Each row was made from one small tree. The marks that hang from a mark follow it in brackets, in alphabetical order. Every link used is in the known rows. Write each row's tree.
Known rows
W[E Y[S[T[Z]]]]: [-21.7  -8.2   6.9  -2.5  46.6  -2.3  62.9  38.1 -56.6 -10.6 -35.4 -38.9
 -25.5  34.5  -1.5 -22.4 -30.6 -17.8 -32.2 -32.9 -17.7]
T[S Z]: [ -3.8 -10.0   4.7  -0.7 -48.6 -15.6 -15.1  -7.3 -13.9  12.1 -15.5   4.0
 -10.4  61.5 -12.8  -9.4 -14.6   1.4   0.9   1.0  26.8]
Z[T[E[W Y] S]]: [-42.3  27.3   7.2 -28.0 -53.4   6.9 -39.9  -9.2 -29.1  37.5  27.5  -3.0
  31.7  49.0  48.5  50.9   5.1  22.5   8.9  31.7   1.1]
Z[T[E S]]: [-38.0  14.6 -36.0 -52.7 -39.1 -15.8 -11.1  12.1   8.3  24.8  29.2 -38.5
  15.2  45.6  -2.9  41.2  -9.7  -5.6  43.1  16.3   3.0]
Z[T[S]]: [-14.3  24.6 -22.1 -28.1 -35.0  -0.2   8.5 -10.8   4.5  20.9  26.4 -22.6
  11.9  41.5   2.0  11.4 -13.3 -14.5  48.1  17.0   3.7]
E[W]: [ 14.2  52.3  21.9  -0.6  13.3   3.7 -20.2 -16.6 -39.5   2.4  -6.8  -0.6
  -5.6  -0.4 -13.3  13.0 -11.6  -0.7  51.7  -7.7   3.2]
W[E Y[S]]: [  0.1   9.2   7.2 -16.0  55.0   7.9  43.5  17.1 -43.3 -29.1 -31.7 -21.2
 -18.8  23.6 -21.5  -0.2  -8.9 -17.5  19.5 -40.6   0.4]
Z[T[E[Y] S]]: [-55.3   3.6 -25.9 -38.4 -73.8 -10.3  -8.4   9.9   4.5  25.9  20.4 -11.7
  29.7  46.0  28.7  39.4   4.1   9.7  19.2  38.7   0.0]
S[T[E]]: [-27.9  13.7 -27.2 -36.8  15.9 -25.5  20.1  48.5 -14.6  12.2  -5.8 -60.1
  -8.8  -5.6  -5.0  20.8 -24.2  -3.5  35.9  -5.9 -21.5]
T[E]: [-18.9   9.7 -19.9 -38.4  -7.6 -33.0  -6.4  25.9  -2.8  -1.6 -13.5 -25.7
  -2.5   2.4 -34.0  29.9  -3.6  -2.2  48.7  -4.1   4.2]
Y[E S W]: [  3.7  29.9 -26.8 -28.6   4.3   7.3 -13.2  13.1  -1.9 -12.8   8.5  -5.6
   5.4  44.4 -13.3 -18.4 -33.0  15.1  18.1 -36.9   0.7]
T[E[W] S Z]: [ -9.1   6.3  20.9 -12.0 -37.9 -12.9 -67.6   6.7 -44.5  29.0 -14.5   1.3
  -3.4  72.6  -2.7  31.7 -10.1  23.2 -14.6  -4.2  28.2]
Y[W]: [ 12.6  53.2 -18.2  -2.9  -1.5   0.0 -13.1 -16.2  -2.1  13.1 -12.7   2.5
   3.6  -7.7 -28.7  11.8 -13.3 -22.0  47.4  -7.6   5.9]
Z[T[E[Y]]]: [-56.9  14.0 -29.0 -44.7 -59.6 -24.8  13.6   6.5   2.4  12.0  14.4  -8.1
  33.8  -1.4   4.6  39.4   6.8   6.1  31.7  36.9 -16.6]
W[E]: [  8.3  12.4   5.9  -5.5   9.1 -13.1  -1.1  14.0 -35.2 -16.7 -21.9  -3.0
  -3.5   5.5 -32.3  13.8  -2.9 -12.3  26.6   7.1  -5.0]
S[T[E[W Y] Z]]: [-41.0   9.4  22.6   3.5 -30.3 -14.1 -14.3  28.8 -58.2  26.8 -16.8  -3.7
   7.3  18.8  35.6  24.4  -9.2  28.9 -33.1  17.4 -19.1]
E[Y[S[T]]]: [-31.0   9.9 -12.7  -3.9  13.5  -6.4  52.8  35.9 -22.0   0.4 -21.0 -27.5
  -9.5   7.4  40.1 -20.4 -19.8  16.5  13.6   1.8 -32.3]
W[E[Y]]: [ -8.1  -1.3  20.9   1.1 -18.3  -4.4   1.7  12.9 -39.7 -18.0 -29.6  24.6
   6.0   4.6  -0.9  15.5  15.6   2.2   4.3  25.8  -6.5]
T[E S Z]: [-26.2 -24.0  -7.9 -24.5 -53.4 -31.3 -36.8  21.3 -15.5  16.0 -15.7 -15.7
  -5.5  62.8 -22.6  19.4  -9.4   7.1  -9.2   1.3  29.3]
E[W Y[S[T]]]: [-15.6  39.1  16.9   9.5  27.4  18.7  17.9  20.2 -48.9   9.9 -15.5 -11.5
  -8.6  10.8  60.5  -6.4 -17.6  28.0   9.2  -0.3 -31.0]

Which tree is each row?
[-16.0  39.8  14.6 -39.1  48.7   0.8   3.5  12.5 -40.1   0.9 -16.2 -38.5
 -13.5  19.6 -11.1  29.5 -14.0   4.0  38.5 -57.6  12.2] -> T[E[W[Y[S]]]]
[-45.0  43.7  -9.9 -38.4 -17.0  -3.2  -9.7   8.5 -25.6  13.1  14.6 -12.7
  29.9  24.9  34.5  43.2  -0.4  34.3  17.4  14.8 -19.4] -> Z[T[E[W Y[S]]]]
[-39.1  12.9 -26.1 -43.8  63.0 -10.5  59.6  51.5 -21.9   3.5 -20.5 -77.3
 -22.7  10.3   2.8   7.8 -28.7  -9.0  34.9 -47.3 -16.8] -> W[Y[S[T[E]]]]
[-28.5  41.3   8.1 -44.3  -4.0  15.0 -10.5 -17.5 -31.3  39.3  28.8 -34.7
  11.4  45.8  10.4  45.7  -7.1 -13.2  40.8 -19.4  14.3] -> Z[T[E[W[Y]] S]]
[-28.1  22.9 -45.5 -19.5  15.7 -21.1   5.2  46.7 -10.7  25.5 -21.0 -46.2
  -1.2  32.6   0.5  14.6 -37.7   3.1 -27.6 -23.5 -15.4] -> Y[S[T[E Z]] W]
[-14.2  13.5  -0.6 -10.6  80.8  12.3  70.5  42.5 -50.5 -12.5 -27.6 -52.9
 -27.5  15.5   7.1 -11.8 -31.5 -23.4  10.1 -36.6 -24.7] -> W[E Y[S[T]]]
[-29.9 -17.1 -15.8 -23.3 -11.2 -10.4  31.2  54.0 -28.9 -14.3   2.0 -28.6
 -13.1  60.5   6.6 -53.0 -49.4  30.5 -21.2 -28.2 -22.4] -> Y[E S[T[Z]]]
[-25.7  24.7 -18.9  17.9 -12.7   1.8  23.8  18.6 -23.9  22.5 -27.0   0.7
  10.3  24.0  32.2 -18.2 -23.9  11.2 -38.8   5.0 -20.9] -> E[Y[S[T[Z]] W]]
[-27.0  -7.5  -5.4  -3.9 -76.9  -8.8 -46.4   2.2 -14.1  33.8 -17.7  21.8
  22.2  61.9  12.3  32.5   4.6   5.9 -46.0  18.0  26.5] -> T[E[Y[W]] S Z]
[-52.2  -5.9 -20.1 -32.0  24.8 -21.7  54.7  49.9 -30.0   7.0 -27.6 -61.3
 -20.4  33.4  -8.4  -5.4 -32.3  -1.3 -12.7 -44.5  -5.6] -> W[Y[S[T[E Z]]]]
[ 22.5  43.6 -19.3  -4.5  41.2   5.4  -9.8  11.3 -25.2  -9.6 -27.9 -10.5
   3.7  25.5 -17.5  18.4 -14.0 -13.8   1.8 -17.8  -4.2] -> Y[S W[E]]
[-46.2  45.8 -51.3 -39.8 -28.5  -5.2   3.1  10.4  11.8  17.5  10.2 -18.0
  41.5  13.6  19.7  42.8  -4.6   8.4  11.3  16.9 -18.3] -> Z[T[E[Y[S W]]]]
[-25.1  14.0  19.7 -26.0  19.9 -12.9  -4.5  10.0 -48.7   1.7 -22.9 -20.6
  -9.5  45.0 -20.2  20.5 -13.5  16.0  -4.4 -56.3  19.1] -> T[E[W[Y[S]]] Z]
[ -0.7  26.2 -22.5   9.4  37.0   2.2  15.4  36.0 -42.7   4.9 -35.5 -24.5
  -3.9  35.9   5.4  -3.2 -38.6 -12.9 -48.2 -12.6 -24.3] -> Y[S[T[Z]] W[E]]
[-10.0  36.9 -32.7   5.9  19.7  -4.6  23.1  21.6 -18.2  23.4 -23.2 -29.9
  -4.5  26.9   4.5 -16.1 -40.8  -8.4 -17.5 -23.0 -16.6] -> Y[S[T[Z]] W]
[ -9.4  -0.9   8.3  -2.0   4.3  -5.2  12.0  27.1 -36.5 -33.0 -36.0  11.6
   2.5  22.2  12.2   7.7   5.3  17.4  -3.8  10.8 -13.3] -> W[E[Y[S]]]
[-39.5  30.4 -35.2 -29.5 -60.3   6.4 -31.4  -9.8   7.9  44.0  22.2  -0.5
  45.5  41.9  28.4  50.2   1.0  -0.4   4.1  36.6  -0.1] -> Z[T[E[Y[W]] S]]
[  6.8  28.4  15.0 -28.7  13.6   8.7 -24.8  18.5 -40.9 -19.4  16.9  -2.6
  -4.4  50.6   4.7 -16.3 -34.4  40.8  28.8 -39.5  -3.1] -> Y[E[W] S]
[-18.6  14.7 -30.0 -11.2  -5.0   7.1  10.8  36.8 -19.8   7.2   6.4 -20.9
  -2.5  57.4  11.4 -39.4 -58.0  20.6 -31.9 -34.3 -17.9] -> Y[E S[T[Z]] W]
[-25.3  21.7   8.7 -10.9  -1.3 -21.6 -19.4  31.1 -50.5  30.3 -12.2 -27.0
  -8.0  20.2   4.9  24.2 -27.9  13.0 -11.8  -9.2 -14.1] -> S[T[E[W] Z]]
[-36.7  -4.5 -19.0 -19.9 -17.7 -38.0  13.0  48.2 -22.0  17.4 -16.2 -42.1
  -9.7  17.6 -14.6   9.7 -27.5   0.9  -5.0  -2.2 -13.7] -> S[T[E Z]]
[-18.3  42.8 -53.1 -26.7  44.7  -6.9   9.2  45.1 -10.8  23.2 -15.4 -65.7
  -1.9  12.3  10.3  24.5 -34.8  -0.9  13.0 -23.4 -25.0] -> Y[S[T[E]] W]
[-20.3  41.7  -4.4 -42.2 -24.0  -1.4 -43.0  -5.5 -24.8  35.8  33.2 -28.3
  16.1  58.0  15.0  52.1 -10.9   7.8  30.4   7.2   5.7] -> Z[T[E[W] S]]
[-18.7  15.1 -12.1 -15.9 -44.6   6.0 -43.3   2.9  -6.5  31.3  -7.0  10.0
  17.4  37.5  25.7  44.1   5.7   7.4  -0.2  14.0  17.1] -> T[E[Y[W]] S]
[-19.3   4.8 -24.5 -32.1  23.8  -0.6  35.4  56.6 -17.3 -19.1  11.5 -45.4
 -15.4  36.9  15.8 -40.1 -49.2  27.5  21.1 -29.6 -26.7] -> Y[E S[T]]
